Each row comes from the steps of one walk. Every step used is in the known rows, and no mark comes twice. Write the walk behind each row, first mark first.
Known rows
L X P C: [ -7  15  -5  -2   9   2  12   2  15 -13   5 -15  -3  -8  -3  21  -9  21
 -11  -4   1   9   9   7 -12 -24]
L S J: [  5  -5   4   7  11 -17   0   0 -12 -14   1  15  18  19   5 -29  12   3
   0   9 -18 -20  14  17  18   9]
X P: [  4  -5   1   7   7  -5   6   3  10 -21  11 -11   3  -8   1   6 -41  13
  -6   1  -4  11  29  13 -10  11]
P S L X: [-14  12  -4  23  15  -7  -5  12  -5  10  27   5  10  -6 -15 -19  19 -20
  15   0  18 -13  -2  12  25   1]
S P X L C: [ 15  -3  -7   0 -20  17   6 -27  -4  -1  -3  -7  -9  10   7  19   3  -1
 -28   3  15  17  -5   1  10  -2]
X P C L S: [-19  19   0  -5   3  -4  15 -12  11  -2 -22   0 -17  -7   2   2  -9  23
  12   4 -20   0  -1 -16 -34 -32]
C L S: [ -1   5  12   2  17 -12   4  11  -1  -1   4  19   2  -9   4 -37   1 -10
  -1  16 -16 -14  18 -21   8 -11]
S P X L: [  7  -2  -9   2 -13  11   4 -17   8   2  26  -2   5  -7   4  12  -5   5
 -18   3  13  26  22  13  10  10]
J T: [ 18  -4  12  -8 -12   1  22  23  -1   1   2  10   2 -11  -7  -2 -25   1
   2  10 -13  -4  24   8  31  13]
D C L X P: [ 13  -7  -2  -4  30   8 -12  15   6  -8   6 -21  -4 -23   7   5   2 -12
 -21  -5   2  18   2 -15 -25  -1]
R T: [ 16 -14   1   1 -22 -14   9  23  14  -3   8   9  16   5 -13  -9 -34   0
  11  15  -9  10  16  -7  32   9]
L X P S J: [-19  -5 -21   8  29  -2  -6  10 -15 -22   1  -3   7  -4   7   3  12   6
  11  -4  13  -9  -1  37  -7  31]
J S P C L X: [-32  19 -14 -20 -18  21  -1  23   0  10 -14  24  17  -6   3   4  19  -4
  -3 -11  -3   1  10 -13   0 -13]
X L S P C: [  1   5  -6   4 -21  -5  10 -30  13   9 -22  -7  -7  18  -3  15  -4  26
   3   6  -2  -8   4 -15 -14 -41]
S L X P: [ -3  -9  -5  15  21  -8 -11   3  10 -11  41 -11  18 -14  -9   3  -5  -5
  -1  -9  13  -3  23  12  -3 -10]
X P S J T: [ -9  -8 -20 -12   0   8  15  11 -15  -8 -25   0  -2  -1   4  23 -16  16
  31   1  -2 -11  -9  37  -9  47]
P C L: [ -9  22   6  -3 -12   2   4  -5  11  12  -9   6 -14  -9  -6  -4 -15  -4
   3   9 -23  20  -4  -2   6 -22]
D C L S: [ 24   2  11   2  11  -2   1   7   1   7 -14  -2  -7   0   3 -24  13 -14
  -3  10 -14  -2  -1 -32  -8  -6]
P S J: [ -8   6  -9  11   4  -7  -3   1 -16  -3  -6   8   5  10  -1 -16  -2  -4
  20   5  -3   2 -10  37  21  40]
L S P C: [  0  15 -21  -2 -25  -1  16  -6   6   4 -29   9   6  14   1   1   1  27
  14  -2 -15 -16  12 -16  -2 -14]
L C D: [ 18 -15  26   0  -4 -19  -4 -12  -8  -5   5  -1 -15  16   2  -6 -18  -2
 -15  -7   4 -11 -20 -22  18  -6]
D C L X P S J: [ -5  -3 -23  -3  31  11 -19   8 -14  -6 -15 -16  -8 -11  12   6  27 -13
  11  -6  10   7 -31  13 -29  29]
J S L: [-11  11  18   6 -25  -5  -2   9   7  10  26  10  25  12 -17 -13 -14 -14
   6  -3   1   2  21   7  19  10]
D C: [ 39   4  11   8  -3   2   2   6   8   4  -4 -18   1   6  -6  -4 -18  -7
 -10   2  -7  19   4  -9  11  19]
J S: [ -6  11  19   1 -17   0  11  19   0  -5   6  11  19   7  -6 -13 -18  -2
  -9   5  -2   6  29   1  25  19]

Which walk is each row?
[  1  -7  -1   6  27  -4   3  16   2 -27  25 -12  12 -17   2   2 -12   6
 -16  -1   7   0  32  11  -1  -3]
L X P
[-30  23  -2  -1 -17  12   4   2  17   6  11  -9  12   4 -17  25  10  10
   6 -17  13   5   4   4 -16 -21]
J S L X P C
[  8 -16   0   9   0 -11   2 -14   3  -6   3  -4   8   9   4  -5  -6  12
  -4   9   2 -19  30 -16  -4 -18]
X L S P
[ 18  -4  23  13  -2  -2   1 -23   0  -5  -1 -18 -15  17  -8   5 -22  -7
 -25  19   5   4  -8  -9  13 -26]
X L C
[  2   0   8   2   6  -4   5 -23  -4  -3  22   4   0  14   4 -13  33   2
 -17  18   7   4   1  29  15  -3]
P X L S J
[ 12 -21   5  -6 -18   2  -9 -37  -1   6  17  -2 -19  12  11  21   5   4
 -29 -13  29   6 -23 -11   5  -5]
S P X L C D
[ 19  -2   9  -1  25   8 -13  24   0   7  10  -6  -1 -18   0 -17  18 -30
 -21   3  -2  13   1 -14   8  -5]
D C L X
[ 11 -15   2 -14  -7   3   9  18 -10  -4  -1  13  15   4  -1   0 -10  -2
   5   7 -18  -7   7  36  29  28]
S J T
[ -3 -10   1  13  -5 -14 -13 -28  -6   1   0 -12 -23  14  -4  15 -12   5
  21 -21  27 -20 -46 -12 -21   1]
X P S L C D
[ -8  -2  -6  -6 -26   5   8  20  -2  -5  -5  15  35   8   5  -2 -16   8
   2  -7  -1  -3  37  -3  11  34]
J S P
[ 11  -7  11 -14  -4   8  22  -8  -6   5   9  15  -7   7  -1   3  35   6
  -8  19   0 -11  -1  29  23  -4]
P X L S J T
[-30  20 -12 -20 -41  18   2   8   7  15 -30  18  11   2   2   9  -4   5
  10  -9 -12  15   6 -14  -9   2]
J S P C L
[ 25   3  13   1   3   4 -10   8   6  12  -2  -8  -7  -7   1 -13 -11 -20
  -6   4 -11  24  -2 -18   0  10]
D C L
[ 22  -8 -12  -5  -3   5  -8   5  -1   8 -28   4   7  -1  14 -16  10  -6
   4  -5 -15  -9   8 -40 -17  11]
D C L S P
[-15   8 -22  -8  -3   9  -6   7   1   9 -10  11   4 -18   6  -1  12  -1
  -2  -8 -10   8   5  -6   2 -18]
S P C L X
[ -6  11  -8  13   5  -4  13   1  -1 -14 -11 -10  -5  -4  -1   4 -29  15
  18   2   7   6   8   8 -13  27]
X P S
[ 25 -12   0 -21   0  10   2  16 -15  13 -35  11   0   2   8  -8  26 -12
  11   8 -23 -19 -19  -8  -4  14]
D C L S J T
[ 14  -8  33   0  -9  -2   0 -34  -1   7  27  -7 -34  12   0  10   5  -3
 -36   1  26  14 -35  -6  18 -20]
P X L C D
[-15   8  15   8  -2   1  -7  24   2   3  37  11  34   1 -17 -17  20 -23
  -7  -6  14  -7  24   3  31  -3]
J S L X
[-13   6 -12  21  -3 -10  -4 -10   7   1   7 -13  -2  -3 -10   6 -20   7
  33  -7  14   3  -1  11 -14  20]
X P S L
[ 17 -25  37   4   1 -18 -12 -31   0   2  20 -13 -28  19  -5   7 -21  -4
 -25   3  15  -4 -27 -21   7 -31]
X L C D
[-32  -5 -20  -2  40   2 -14  10 -17 -14   0   4   1 -21  11  -7  19  -7
  13  -1   8  -9 -11  31 -17  19]
C L X P S J
[ 23   8 -21 -12 -11  19   2   1  -3  12 -18  11   3  -7  19  -8  36  -5
  -7  -5  -6   7   2 -29  -7  18]
D C L S P X
[ 20  -7   2  -4  14  -1 -16  -2  -9   5 -20   2   4  10   9 -26  25 -16
   3   7 -20  -6 -16  -8  -9  13]
D C L S J
[-29   1  10  -9 -17  -4 -11  -6  18  11  26  -4   2   4 -13  26  11  15
   5 -32  23  -3 -15  -9 -22 -26]
J S L X P C D
[-13  -7   0  -3  37  -1  -7  16   1 -19  21  -2   7 -31   8  -7  -8  -9
 -12   1  -2   5  26   2 -14 -12]
C L X P
[-22   7 -16 -12   4  -2  -1 -20   1  -5 -26   4  -7   3  10   5   4  21
  17   1 -26  -3 -15   8 -37 -16]
X P C L S J
[ -3 -11   5  -4 -17 -18  -4 -39  15  15   1   0 -18  21   0  14  -1  32
   9 -10   7 -20 -13 -27 -17 -41]
X L S P C D
[  2   4  20  -6 -17 -17   0 -13  14  12  11   3 -18   5  -7   3 -20  16
   4  -8   2  13 -14  -6  12 -14]
P C D
[ 15   2   7  20 -12  -7  -5 -12  -2   3   6  -6   2  19 -13  -8 -10 -16
  -6   0  -4  -5 -13  -5  21 -10]
S L C
[-25 -11 -21 -17  26  12   0  25 -25  -6 -11  11  -2 -25   9   9  23  -7
  21   3   3 -20 -14  28 -13  20]
C L X P S J T
[ -3  11 -13  24  -7  -2   1 -20  -7  -2 -18 -17 -14  13  -8  12 -15   1
  19  -5  13 -11 -26  -2 -18   4]
X P S L C
[ -2 -12 -21 -22  18  25  -2  22 -21   3 -32  -8 -11 -18   9  21  30  -9
  18  -4   7 -10 -35  13 -24  32]
D C L X P S J T
[-17  19   3  -6   9   4   0  10   5   7   5   6  -8 -18  -6 -10  12 -13
 -12   5 -10  11  -4   0  13 -31]
P C L X
